Each row comes from the steps of one walk. Every step used is in the known rows, and no mark comes twice. Write the walk behind each row, first mark first.
(in the rows, 128 means zero)
Known rows:
P, R, Q, H, K, G: [139 125 140 114 157  71  77  96 106 193 165 110 103  90 136  61 120  80
 135 161]
R, K, N: [170 148 134  98 120 109  91 148 180  98 133  86 131 157 122 131 178 120
 108 132]
H, P: [143 120 101 135 147 123 133 113 147 146 107 106 136 154 102 100 130 170
 139 125]
Q, H, K, G, E: [177 141  93 149 151  32  85 126 113 170 122  76  80 134  86  98 148 111
 163 114]
P, R, Q, H, K: [147 128 127 115 128  98  62 101  98 181 150 133 105  83 184  82 128  92
 127 143]
N, K, G, E: [144 171 109 164 143  96 127 177 145 160 119  71 115 104  47 142 170 122
 128 149]
R, Q: [155 163 132 145 126 140 105 123 142 123 141 121 153 116 139  92 134 127
 129 137]
G, K, N: [170 156  88 103  85  98  89 156 142 114 132  93 113 159 101 100 192 122
 138  95]
K, G, E: [165 185 107 156 146  75 137 153 131 133 113  68 129 117  69 113 152 126
 141 130]
Q, H, P, R, K: [146 100 112  59 135  68 120 110 150 182 133 110 146 112 156 113 113 116
 125 179]
H, K: [150 129 115 153 146 130  96 129 121 133 112  93 102 145  96  99 149 135
 113  98]
P, H, Q: [127 111  95 131 147 109  77 120 136 167  86 106 113 193 119 110 143 166
 121 114]
P, H, Q, R, K: [124 133 131 114 137 109  74 103 207 135  96  65 143 173 138 140 145 161
 119 138]
R, Q, H: [178 130 126 118 120  96  71  97 137 145 158 142 147 135 170  99 128 109
 150 140]
P, H, K: [115 118 102 155 141 107  92 126 122 169 109 102  95 172 107 100 135 154
 120 109]
K, R, Q, H, P: [108 131  92 116 115 119  74 100 167 180 147 136 161 132 183 116 109 135
 180 137]
R, K, G, E: [169 188 121 136 146  55 147 166 169 119 124  50 145 113  66 115 147 110
 122 157]
K, N: [169 140 120 119 123 126  84 139 147 112 124 105 111 168 124 128 185 140
 128 108]
H, K, R: [101 151 108 147 137 163  75 149 138 143 112  83 120 132 121 138 150 126
 115  90]
G, K, R, Q: [104 200  93 122  76 143  92 162 154 133 150 103 174  97 135 101 140  97
 144 117]

Which walk is each row?
[105 183 125 140 114 172  86 142 160 131 142 114 172 107 160 131 132 115
 127 129] | K, R, Q
[118 151 118 116 133 134 132 113 131 171 131 120 149  78 158  77 113 139
 128 163] | H, P, R, Q
[151 141  97  84 147  11 141 131 151 192 129  75 133  86 115 107 120 104
 150 192] | Q, H, P, R, K, G, E
[152 136 131  93 117 101  81 105 113 169 156 146 146  82 195 102 124  91
 134 167] | P, R, Q, H
[151 171 112 135 141  41  83 123  94 195 147  95  95  61 143  73 134  80
 152 155] | P, R, Q, H, K, G, E
[126 130 105 106 142 126 145 122 124 170 109 109 133 101 126 105 127 152
 116 150] | H, P, R
[102 135 116 125 103 152  44 142 166 182 160 140 156 105 172 165 143  97
 142 151] | N, K, R, Q, H
[114 127 146 116 166  85  88  93 217 148 113  51 137 177  91 118 137 152
 124 155] | P, H, Q, R, K, G
[132 174 109 110 153  52 176 154 156 167 115  53 141  69  86 101 128 122
 124 186] | H, P, R, K, G, E
[166 164 155 102 117 127  76 122 217  80 136  65 139 150 145 156 184 138
 125 135] | Q, R, K, N
[167  90  91 107 135  82  97  90 139 170 122 125 128 170 130 105 121 155
 163 128] | Q, H, P
[ 65 135  89 152 129 139  72 149 141 180 112  96 117 159 128 139 134 144
 127 104] | P, H, K, R
[125 132 120  83 140 109 155 135 158 156 118  90 154  96 123 109 121 130
  97 175] | H, P, R, K
[156 100 111  46 120  60  91 114 163 171 138 112 116 137 172 123 151 118
 132 168] | Q, H, P, R, K, N
[137  94 126  64 162  44 134 100 159 192 146  94 140 118 106  91 107 104
 130 198] | Q, H, P, R, K, G
[121 116  98 125 129 121  46 125 132 167 126 107 111 148 147 143 141 111
 140  99] | Q, H, K, R
[108 178  83 114  87 138 103 175 149 133 125  87 160 125 104 128 154 108
 132 100] | G, K, R
[161 108 103 116 132  86  91  79 149 168 145 144 142 144 162  79 114 144
 173 143] | R, Q, H, P
[ 95 173 118 158 125 168  70 142 149 144 137 100 136 104 149 111 137 116
 126 108] | H, K, R, Q
[ 59 159 102 161 120 144  65 138 149 178 137 111 134 135 159 111 125 133
 135 118] | P, H, K, R, Q
[173  99 106 124 142  87  61 107 114 159 125 112  91 162 129 101 142 120
 138 104] | Q, H, K
